Each row comes from the steps of one path. Every step used is in the known rows, and no mark comes twice. Write the path behind each row, first mark first.
Known rows:
j -> b: [-0.04  0.08  0.05 -0.14 -0.05  0.04 -0.03  0.08  0.07  0.15 -0.05 -0.07
 -0.01 -0.11 -0.17  0.04  0.05  0.19]
l -> b -> j -> d: [ 0.11  0.19 -0.16 -0.04  0.06 -0.11 -0.30 -0.13  0.12  0.10  0.07 -0.01
 -0.07 -0.12 -0.42  0.07  0.20  0.38]
r -> b -> l -> d -> s: [-0.06 -0.19  0.07  0.09  0.12 -0.03 -0.24  0.05 -0.12 -0.03  0.28  0.01
  0.10 -0.10  0.07  0.06 -0.06  0.20]
r -> d -> s -> b -> l: [ 0.13 -0.12 -0.10  0.01 -0.10  0.03  0.07 -0.03 -0.16  0.14  0.15 -0.06
  0.17  0.15 -0.10  0.04 -0.24 -0.09]
d -> r -> b: [ 0.15  0.02  0.13  0.12 -0.01  0.07 -0.01  0.08  0.02  0.11  0.08 -0.07
 -0.09 -0.04 -0.04 -0.02 -0.03 -0.14]
r -> d -> l -> b -> j: [ 0.13  0.02 -0.09  0.07 -0.03  0.02  0.06  0.08  0.07  0.25  0.19  0.05
  0.08 -0.16 -0.58  0.10  0.08 -0.01]
r -> d -> l -> b: [ 0.03  0.08 -0.06  0.00 -0.05  0.04  0.31 -0.02  0.05  0.16  0.02  0.05
 -0.03 -0.04 -0.53  0.06  0.10  0.07]
s -> d -> l -> b -> j: [ 0.06  0.03 -0.03 -0.06  0.02 -0.05 -0.03  0.02  0.08  0.11  0.25 -0.03
 -0.05 -0.08 -0.41  0.05  0.08  0.06]
l -> b: [ 0.06  0.04  0.08  0.03  0.00 -0.07  0.07 -0.05  0.18  0.04  0.08  0.00
 -0.08  0.02 -0.30  0.00  0.21  0.30]
d -> s -> b -> l: [ 0.06 -0.17 -0.03 -0.07 -0.07  0.02  0.05 -0.02 -0.08  0.01  0.19 -0.09
  0.12  0.17 -0.03  0.05 -0.14 -0.01]
l -> b -> j -> d -> s: [ 0.10  0.04 -0.14 -0.01  0.03 -0.06 -0.14 -0.12  0.07  0.19  0.28  0.01
 -0.02 -0.07 -0.30  0.10  0.14  0.30]
b -> l -> d -> s: [-0.07 -0.18  0.01 -0.07  0.09 -0.02 -0.12  0.05 -0.09 -0.05  0.23  0.03
  0.16 -0.06  0.15  0.10 -0.05  0.25]
s -> d -> r: [ 0.16  0.09  0.01 -0.15 -0.04  0.00  0.11  0.03 -0.03  0.09  0.03 -0.07
 -0.09  0.08  0.21 -0.02 -0.15 -0.11]
j -> b -> l -> d: [-0.11 -0.01  0.04 -0.20  0.08 -0.05 -0.30  0.13 -0.03 -0.05 -0.02 -0.04
  0.13 -0.21 -0.09  0.10  0.00  0.46]
r -> b: [ 0.02  0.00  0.11  0.20  0.03  0.01 -0.19 -0.01 -0.02  0.02  0.06 -0.04
 -0.08 -0.04 -0.11 -0.05  0.01 -0.09]
d -> s -> b: [ 0.21 -0.17 -0.06 -0.01 -0.06  0.04  0.20 -0.04 -0.01  0.03  0.09 -0.04
 -0.08  0.26 -0.03  0.01  0.00 -0.07]
s -> d: [ 0.00  0.07  0.00 -0.06  0.01 -0.09 -0.07 -0.10 -0.08 -0.02  0.00 -0.04
 -0.10  0.08  0.16 -0.07 -0.13 -0.07]
j -> d -> r -> b: [ 0.13  0.18 -0.02  0.01  0.02  0.05 -0.17 -0.06 -0.03  0.10 -0.05 -0.08
 -0.17 -0.06 -0.11  0.01  0.02  0.04]

Write each row's path:
[-0.06  0.12 -0.27 -0.18  0.04  0.08 -0.08 -0.04 -0.09  0.06 -0.01 -0.01
 -0.01 -0.18 -0.34  0.13  0.03  0.01]	b -> j -> d -> l
[ 0.02  0.05  0.12  0.00 -0.01 -0.01 -0.22  0.03 -0.11  0.07  0.19 -0.15
  0.03 -0.06  0.05 -0.02 -0.25 -0.12]	s -> d -> r -> b -> l
[-0.03  0.03  0.02 -0.08 -0.01  0.03  0.28 -0.04  0.11  0.04  0.08  0.01
 -0.09 -0.02 -0.46  0.06  0.21  0.18]	d -> l -> b
[-0.06  0.12 -0.18 -0.03  0.08  0.08 -0.24 -0.07 -0.11  0.07  0.03 -0.03
 -0.08 -0.23 -0.43  0.10  0.04 -0.06]	r -> b -> j -> d -> l
[ 0.34 -0.15 -0.16  0.12 -0.09  0.02 -0.01  0.07 -0.04  0.24  0.18  0.00
  0.10  0.11 -0.18  0.05 -0.11 -0.20]	r -> d -> s -> b -> j
[ 0.23 -0.21 -0.06 -0.07  0.04 -0.03  0.07 -0.02 -0.02 -0.10  0.01  0.01
 -0.10  0.21  0.04  0.04  0.09  0.15]	l -> d -> s -> b
[ 0.30 -0.22 -0.11  0.01  0.04 -0.04 -0.14  0.10  0.03  0.02  0.19  0.01
  0.02  0.07 -0.06  0.08  0.04  0.07]	l -> d -> s -> b -> j
[ 0.06  0.15 -0.13  0.09  0.09 -0.06 -0.49 -0.08 -0.05  0.10  0.05 -0.05
 -0.08 -0.17 -0.28  0.03  0.03  0.09]	r -> b -> j -> d
[ 0.08 -0.08 -0.08  0.12 -0.06  0.03  0.16  0.00 -0.12  0.25  0.15  0.06
  0.10  0.02  0.03  0.03 -0.14 -0.15]	r -> d -> s
[ 0.03  0.01  0.12  0.05 -0.02  0.07 -0.14  0.07 -0.06  0.07  0.20 -0.11
  0.09 -0.10 -0.05  0.02 -0.14 -0.07]	d -> r -> b -> l
[ 0.08  0.09 -0.29 -0.22  0.02  0.07 -0.03 -0.09 -0.07  0.01 -0.07 -0.04
 -0.09 -0.02 -0.42  0.12  0.05 -0.03]	s -> b -> j -> d -> l
[ 0.01  0.14 -0.01 -0.04  0.01  0.03 -0.27 -0.06 -0.11  0.07  0.09 -0.13
  0.02 -0.14 -0.09  0.05 -0.13  0.09]	j -> d -> r -> b -> l
[ 0.26 -0.03  0.06  0.17  0.00  0.06 -0.22  0.17  0.05  0.19  0.24 -0.06
  0.04 -0.17 -0.14  0.03 -0.04 -0.18]	d -> r -> b -> j
[ 0.26 -0.05  0.07  0.14  0.09  0.01 -0.34  0.20  0.05  0.09  0.17 -0.02
  0.01 -0.20 -0.10  0.05  0.03  0.01]	l -> d -> r -> b -> j
[ 0.21  0.10 -0.26 -0.10  0.02 -0.06 -0.30 -0.13 -0.02  0.01 -0.08 -0.06
 -0.09  0.03 -0.26  0.04  0.05  0.10]	s -> b -> j -> d
[ 0.06  0.16 -0.22 -0.06  0.06 -0.06 -0.33 -0.09 -0.03  0.06  0.01  0.00
 -0.01 -0.13 -0.18  0.07  0.02  0.15]	b -> j -> d
[-0.05  0.18 -0.12 -0.19  0.03  0.01  0.13 -0.16  0.08  0.02 -0.02  0.00
 -0.17 -0.06 -0.54  0.08  0.24  0.32]	j -> d -> l -> b
[ 0.09 -0.10 -0.04 -0.15  0.08 -0.07 -0.20  0.00 -0.08 -0.24 -0.05 -0.03
  0.06  0.06 -0.02  0.04  0.00  0.29]	s -> b -> l -> d
